Every row comes from one small tree of marks. The marks that hang from a mark follow it in brackets, in alphabetical order. Every link used is in the known rows. Which tree was each row made from?
Known rows
M[V]: [-3.23,-1.74,-2.54,-3.10,0.62,3.40,-2.24,1.50,-2.65,-3.23,3.04,-0.04,-0.38,-3.80,2.21,1.58,0.95,0.37,1.72,-2.40,2.08,-0.86,-2.57,1.07,1.03,-0.93]
V[X]: [-0.51,-3.07,-1.26,-2.52,-0.07,2.30,-3.37,0.63,-1.27,-3.39,3.03,-0.30,-1.11,-1.83,2.08,3.15,1.45,1.76,-0.77,-2.03,0.87,-1.40,-2.99,-0.82,0.99,0.39]
F[M[V]]: [-2.92,-1.89,-1.44,-4.37,1.26,1.32,-2.55,0.78,-2.44,-1.51,2.37,-0.02,0.04,-4.13,2.39,1.34,0.47,-0.76,0.88,-3.25,0.75,0.20,-2.24,0.62,0.27,-0.30]
M[F V]: [-1.58,-2.28,-1.80,-3.03,2.00,4.58,-2.14,2.70,-3.12,-4.17,3.33,0.25,-0.09,-3.82,2.66,2.14,0.48,-1.18,0.99,-4.89,1.94,-0.32,-2.95,0.30,0.35,-1.88]
X[V[M[F L[H]]]]: [2.30,-2.82,-0.41,-2.50,6.09,5.66,-3.53,0.40,-0.08,-2.76,3.06,-2.56,-1.62,-4.77,-5.04,1.02,1.21,-0.73,-1.34,-3.29,4.20,3.37,-2.59,0.28,0.82,-2.68]
F[M[V[X]]]: [-1.95,-1.75,-1.62,-4.13,0.96,1.30,-3.25,0.67,-1.32,-1.97,3.05,0.74,0.00,-2.98,3.76,2.65,0.60,0.75,0.00,-3.84,0.18,0.13,-2.80,-0.33,0.93,-0.42]
M[F L V[X] Z]: [0.53,-1.21,-1.55,-4.79,2.85,7.19,-0.86,2.44,0.57,-3.55,6.67,-0.31,0.49,-3.72,3.13,3.69,0.17,0.72,-0.34,-5.51,3.04,0.75,-3.29,-1.87,0.72,-2.74]
V[M[L] X]: [1.04,-1.96,-1.16,-2.89,2.47,3.02,-2.88,0.07,0.08,-2.23,4.34,-1.41,-2.08,-2.50,-2.21,2.23,0.82,2.38,-3.68,-2.25,2.23,0.99,-3.94,-0.74,2.08,-0.85]
L[H[Z]]: [-0.93,-3.06,-0.74,-3.70,-0.08,2.97,-1.66,-0.22,-2.71,-2.29,1.11,-0.02,0.04,-4.36,0.96,0.73,2.09,0.64,-0.62,-1.62,1.49,-0.91,-2.06,0.90,-1.66,1.66]
A[M[F L]]: [1.57,-3.66,-0.28,-2.30,3.25,5.21,-2.60,0.45,-1.20,-1.86,1.55,-1.95,-2.08,-2.58,-1.45,1.23,0.55,-1.44,-0.61,-5.24,2.75,1.14,-3.13,-1.22,0.30,-1.69]
H[L Z]: [-0.63,-2.44,-0.90,-3.44,-0.05,2.52,-0.22,-0.10,-3.26,0.01,1.00,1.09,-1.82,-2.18,0.39,0.89,2.25,1.48,-2.03,-1.57,1.59,-3.40,-3.43,0.62,1.64,2.03]
X[V[M[L[H] Z]]]: [0.91,-1.72,-0.66,-4.08,4.59,5.84,-2.38,0.01,1.42,-1.34,4.53,-2.35,-1.41,-5.62,-5.13,1.20,2.16,0.63,-0.88,-0.37,4.62,3.37,-1.16,0.44,0.62,-1.68]
F[M[L V Z]]: [-1.20,-1.11,-1.60,-6.47,2.52,4.02,-1.26,1.24,0.21,-0.29,4.90,-0.62,0.41,-4.51,1.35,1.32,0.58,-0.22,0.48,-3.25,2.90,1.24,-2.30,-0.03,0.28,-1.57]
V[M[L Z] X]: [1.25,-0.83,-0.84,-4.00,2.20,4.06,-1.22,0.39,1.28,-1.35,6.13,-1.55,-1.17,-3.43,-1.41,2.80,1.61,2.11,-3.39,-1.91,2.88,1.66,-3.31,-1.27,1.18,-1.07]
A[M]: [-0.94,-3.13,-0.46,-1.53,0.52,2.55,-3.23,-0.28,-1.77,-1.71,0.79,-0.99,-2.59,-2.44,-0.24,0.68,0.62,-0.35,0.13,-2.48,1.40,0.05,-2.02,0.05,0.48,0.55]
F[M[L V[X] Z]]: [-0.35,-1.24,-1.38,-6.11,1.95,3.95,-1.55,0.98,1.12,-0.83,5.79,-0.27,0.22,-3.47,2.39,2.83,0.35,1.13,-0.37,-3.81,2.12,1.30,-2.52,-1.35,0.99,-1.53]
A[M[V[X] Z]]: [-1.84,-1.03,-1.20,-2.98,-0.56,4.79,-1.63,0.18,0.33,-1.59,4.19,-0.10,-1.04,-3.36,3.96,3.08,-0.09,1.37,0.38,-4.23,1.88,1.21,-1.97,-1.21,0.72,-0.70]
F[M]: [-1.10,-3.00,-0.59,-3.55,1.38,0.22,-3.38,0.51,-2.28,-1.06,1.54,-0.38,-0.43,-2.94,0.38,0.71,1.67,-1.17,-0.48,-2.17,0.76,-0.19,-2.12,0.02,-0.15,0.72]
X[V[M[F L Z]]]: [1.43,-1.24,-0.62,-3.74,5.21,7.21,-1.67,1.65,0.64,-1.39,4.50,-2.47,-1.30,-4.10,-3.95,2.12,1.84,-0.62,-1.61,-2.84,4.01,2.49,-2.80,-0.93,1.68,-2.86]

Write each row's tree
[0.43,-0.88,-1.11,-3.89,3.80,5.73,-2.09,0.49,0.88,-0.78,4.44,-2.13,-1.50,-3.94,-4.47,1.69,2.01,1.28,-1.06,-0.28,4.06,1.96,-2.59,-0.10,2.29,-1.50] -> X[V[M[L Z]]]
[-0.80,-1.21,-0.52,-2.63,1.31,6.03,-1.61,1.12,-0.14,-2.48,4.25,-0.17,-0.33,-3.37,3.96,3.28,-0.73,-0.49,0.20,-6.55,2.17,1.97,-2.18,-2.03,-0.21,-1.77] -> A[M[F V[X] Z]]
[-0.81,-1.43,-0.96,-6.53,3.51,4.07,-1.72,0.74,0.38,-1.35,4.98,-1.03,0.88,-6.33,0.79,0.65,0.66,-0.35,1.04,-3.30,3.30,2.87,-1.08,0.28,-1.07,-1.56] -> F[M[L[H] V Z]]
[0.17,-1.81,-1.55,-2.87,4.24,4.71,-3.69,0.38,-0.17,-1.49,2.95,-1.85,-2.28,-3.14,-5.21,1.32,1.29,0.97,-1.35,-0.61,3.17,1.12,-3.04,0.82,3.05,-1.76] -> X[V[M[L]]]
[1.53,-1.06,-0.38,-4.09,4.14,5.25,-0.78,2.11,-0.14,-1.48,5.24,-2.08,-0.31,-4.39,-2.48,1.53,1.62,-0.43,-3.03,-3.73,3.92,2.47,-3.30,-1.10,0.01,-2.18] -> V[M[F L Z]]
[-1.71,-1.23,-1.52,-4.09,1.68,5.44,-0.75,2.96,-1.84,-3.49,4.84,-0.34,0.98,-4.53,3.20,2.23,1.17,-0.98,1.04,-4.23,2.94,0.66,-2.35,-0.06,-0.98,-1.87] -> M[F V Z]
[0.33,-2.21,-0.48,-3.81,1.72,5.13,-1.41,0.13,0.73,-0.51,3.26,-1.71,-1.85,-3.05,-1.25,0.81,1.08,-0.14,-0.47,-2.49,3.34,1.03,-1.79,-1.02,0.54,-0.73] -> A[M[L Z]]
[-1.41,-1.06,-2.10,-5.43,1.74,5.85,-0.81,1.75,-0.43,-2.16,5.51,-0.99,-0.30,-4.54,1.06,2.07,1.24,0.82,1.47,-2.26,3.76,0.06,-2.43,0.00,1.32,-1.81] -> M[L V Z]
[0.85,-2.90,-1.01,-2.83,4.67,4.48,-3.67,-0.62,0.11,-2.10,2.99,-2.38,-2.32,-4.95,-5.73,0.82,1.41,0.75,-0.86,-0.48,3.96,2.67,-2.08,0.92,1.46,-1.72] -> X[V[M[L[H]]]]
[-0.73,-1.96,-1.37,-6.21,2.43,3.30,-1.33,-0.30,-1.47,-0.62,1.94,-0.35,0.62,-5.44,1.07,0.26,0.87,0.39,-0.23,-3.65,2.18,0.97,-2.39,0.97,-0.79,-0.48] -> F[M[L[H[Z]] V]]
[1.05,-0.84,0.17,-2.63,2.07,3.84,-1.75,1.98,-0.17,-2.46,5.29,-0.86,0.08,-3.62,0.54,3.04,1.49,0.40,-3.56,-3.73,2.27,2.07,-3.28,-1.67,-0.44,-1.10] -> V[M[F Z] X]
[2.33,-1.22,0.07,-3.73,3.53,5.51,-1.39,1.63,0.97,-1.80,5.96,-1.73,-0.71,-3.60,-1.09,3.04,1.67,0.77,-3.89,-4.25,3.38,2.11,-3.83,-2.34,0.76,-2.22] -> V[M[F L Z] X]
[-1.87,-0.70,-1.30,-5.47,0.64,2.45,-1.64,0.82,0.09,-1.10,4.85,0.55,1.04,-3.72,4.38,2.94,1.06,0.31,-0.14,-3.75,0.91,0.89,-2.17,-0.79,0.02,-0.78] -> F[M[V[X] Z]]
[-0.72,-2.23,-1.25,-4.14,1.52,5.62,-1.43,-1.30,-0.57,-0.88,1.42,-0.65,-0.96,-4.83,0.27,0.17,-0.27,0.50,-0.45,-4.21,3.00,1.14,-2.31,0.72,-0.45,-0.57] -> A[M[L[H[Z]] V]]
[-0.57,-1.09,-1.29,-3.60,1.07,5.89,-1.35,2.54,-0.59,-3.67,5.51,0.23,0.81,-3.89,4.39,3.82,1.00,0.18,0.36,-4.89,2.01,0.30,-2.82,-1.42,0.24,-1.90] -> M[F V[X] Z]
[-0.38,-2.00,-1.97,-4.84,1.32,5.43,-1.11,-0.30,-0.31,-3.23,3.41,0.31,0.16,-4.32,2.74,1.98,0.93,2.82,-0.94,-3.55,2.22,-0.20,-3.30,0.29,0.70,-0.62] -> M[L[H[Z]] V[X]]
[1.55,-2.48,-1.05,-2.47,5.42,5.85,-3.21,1.11,-0.70,-2.19,2.52,-1.95,-2.05,-3.28,-4.58,1.79,1.13,-0.43,-1.71,-2.91,3.24,1.91,-3.66,-0.13,2.04,-2.83] -> X[V[M[F L]]]
[0.00,-1.15,-1.84,-5.15,3.07,7.05,-0.40,2.79,-0.97,-3.15,5.45,-0.95,0.42,-4.58,1.30,2.18,1.17,-0.25,0.80,-4.68,4.01,1.04,-2.81,-0.58,0.20,-2.92] -> M[F L V Z]
[-1.10,-0.61,-0.66,-3.24,2.16,4.26,-2.78,0.67,-0.22,-0.94,3.65,-1.30,-1.01,-3.99,-2.78,1.76,2.14,0.48,-0.95,-0.07,2.81,2.09,-1.82,0.34,1.41,-0.98] -> X[V[M[Z]]]
[-0.02,-2.04,-0.53,-1.63,3.73,4.57,-3.45,1.34,-1.69,-2.46,2.01,-1.48,-1.38,-3.58,-3.06,1.85,1.56,-0.78,-1.26,-2.76,2.26,1.65,-2.99,0.25,1.03,-1.70] -> X[V[M[F]]]
[2.26,-4.34,0.57,-2.21,4.24,5.17,-2.71,-0.02,-0.96,-2.28,2.15,-2.28,-2.17,-4.09,-2.35,0.45,0.27,-1.65,-0.25,-5.34,3.70,2.37,-1.93,-0.86,-1.02,-1.52] -> A[M[F L[H]]]
[0.36,-0.71,-0.75,-4.23,2.68,4.10,-1.03,1.12,0.23,-0.35,5.49,-2.04,-1.32,-4.00,-2.88,0.78,1.68,1.09,-2.36,-1.07,3.84,1.74,-2.81,-0.07,0.61,-1.12] -> V[M[L Z]]
[1.70,-2.76,0.17,-3.07,3.17,6.09,-1.05,0.91,-0.21,-0.99,3.53,-1.97,-1.44,-2.90,-1.33,1.39,1.08,-1.37,-0.61,-5.04,3.43,1.99,-2.33,-1.93,-0.18,-1.61] -> A[M[F L Z]]
[2.04,-3.35,-0.42,-4.01,2.84,5.52,-0.92,0.85,-1.85,-3.10,1.99,-0.88,0.31,-4.24,-0.44,0.88,1.74,-0.36,-1.42,-3.99,2.83,-0.17,-3.10,0.01,-1.14,-0.58] -> M[F L[H[Z]]]
[0.82,-2.02,-1.10,-3.57,3.53,5.06,-2.31,-0.90,0.05,-0.68,1.40,-1.55,-1.64,-4.49,-4.43,0.53,1.86,1.10,-2.64,-0.86,3.12,1.83,-2.63,1.16,0.98,-0.48] -> X[V[M[L[H[Z]]]]]
[-0.15,-0.97,-0.09,-2.88,3.55,5.76,-2.01,1.41,-0.67,-1.42,4.01,-1.56,-0.24,-4.01,-2.34,2.28,2.12,-1.33,-1.04,-2.50,3.08,2.54,-2.37,-0.55,0.52,-1.72] -> X[V[M[F Z]]]
[2.13,-1.83,0.32,-4.25,4.91,5.37,-1.12,1.50,-0.18,-2.28,5.53,-2.52,-0.10,-5.89,-2.82,0.79,1.62,-0.99,-2.35,-3.65,4.53,3.85,-2.07,-0.90,-1.58,-2.22] -> V[M[F L[H] Z]]
[3.14,-2.80,-0.08,-2.72,4.65,4.42,-2.78,0.76,-0.08,-3.33,4.58,-1.94,-1.60,-4.44,-1.80,2.02,0.96,0.71,-3.69,-4.67,3.23,3.13,-3.36,-1.43,-0.28,-1.82] -> V[M[F L[H]] X]
[2.25,-1.98,0.20,-3.62,3.92,4.95,-0.80,0.64,-1.60,-1.63,2.05,-1.40,-0.41,-5.14,-2.70,0.08,1.33,-0.24,-4.02,-3.96,3.29,1.96,-3.54,-0.05,-1.30,-0.79] -> V[M[F L[H[Z]]]]
[0.76,-2.06,-0.50,-1.57,2.36,2.78,-2.82,1.37,-1.41,-3.02,3.64,-0.41,-1.14,-2.87,0.04,2.55,0.91,0.30,-3.50,-4.34,1.29,1.20,-3.93,-1.24,0.21,-1.20] -> V[M[F] X]
[-1.21,-2.27,-1.62,-3.02,1.91,5.06,-2.39,0.04,-0.74,-1.44,2.57,-1.00,-2.25,-3.14,-0.32,0.88,-0.60,0.25,1.09,-3.75,3.04,0.90,-2.57,0.06,1.35,-1.93] -> A[M[L V]]
[-0.07,-2.28,-2.26,-3.98,3.63,5.78,-1.89,2.24,-2.11,-3.88,3.97,-1.01,-0.63,-3.94,0.72,2.03,0.27,-0.30,0.71,-4.98,3.36,0.18,-3.53,-0.02,1.11,-2.90] -> M[F L V]
[0.42,-2.61,-1.92,-3.64,2.81,5.74,-1.99,2.03,-0.72,-4.70,5.04,-0.19,-0.47,-2.94,2.18,3.23,-0.03,1.20,-0.19,-5.60,2.49,-0.16,-4.26,-1.09,1.81,-2.91] -> M[F L V[X]]
[-1.14,-2.04,-1.65,-5.33,2.87,2.76,-2.47,0.88,-1.25,-0.93,3.15,-0.59,-0.38,-3.83,0.53,0.89,0.17,-0.04,0.54,-3.65,2.16,0.46,-2.91,0.54,1.35,-1.72] -> F[M[L V]]
[1.16,-4.11,-0.31,-2.43,2.84,3.98,-2.90,-1.34,-0.53,-1.88,1.69,-2.04,-2.48,-3.90,-2.62,0.09,0.42,-0.20,0.20,-3.01,3.35,1.72,-1.46,-0.35,-0.58,-0.65] -> A[M[L[H]]]
[-0.77,-2.07,-2.86,-3.89,1.52,4.93,-2.47,0.99,-0.51,-3.79,4.91,-0.16,-1.17,-2.82,2.17,3.06,0.10,2.51,-0.08,-3.60,2.26,-0.83,-3.74,-0.38,2.38,-1.79] -> M[L V[X]]
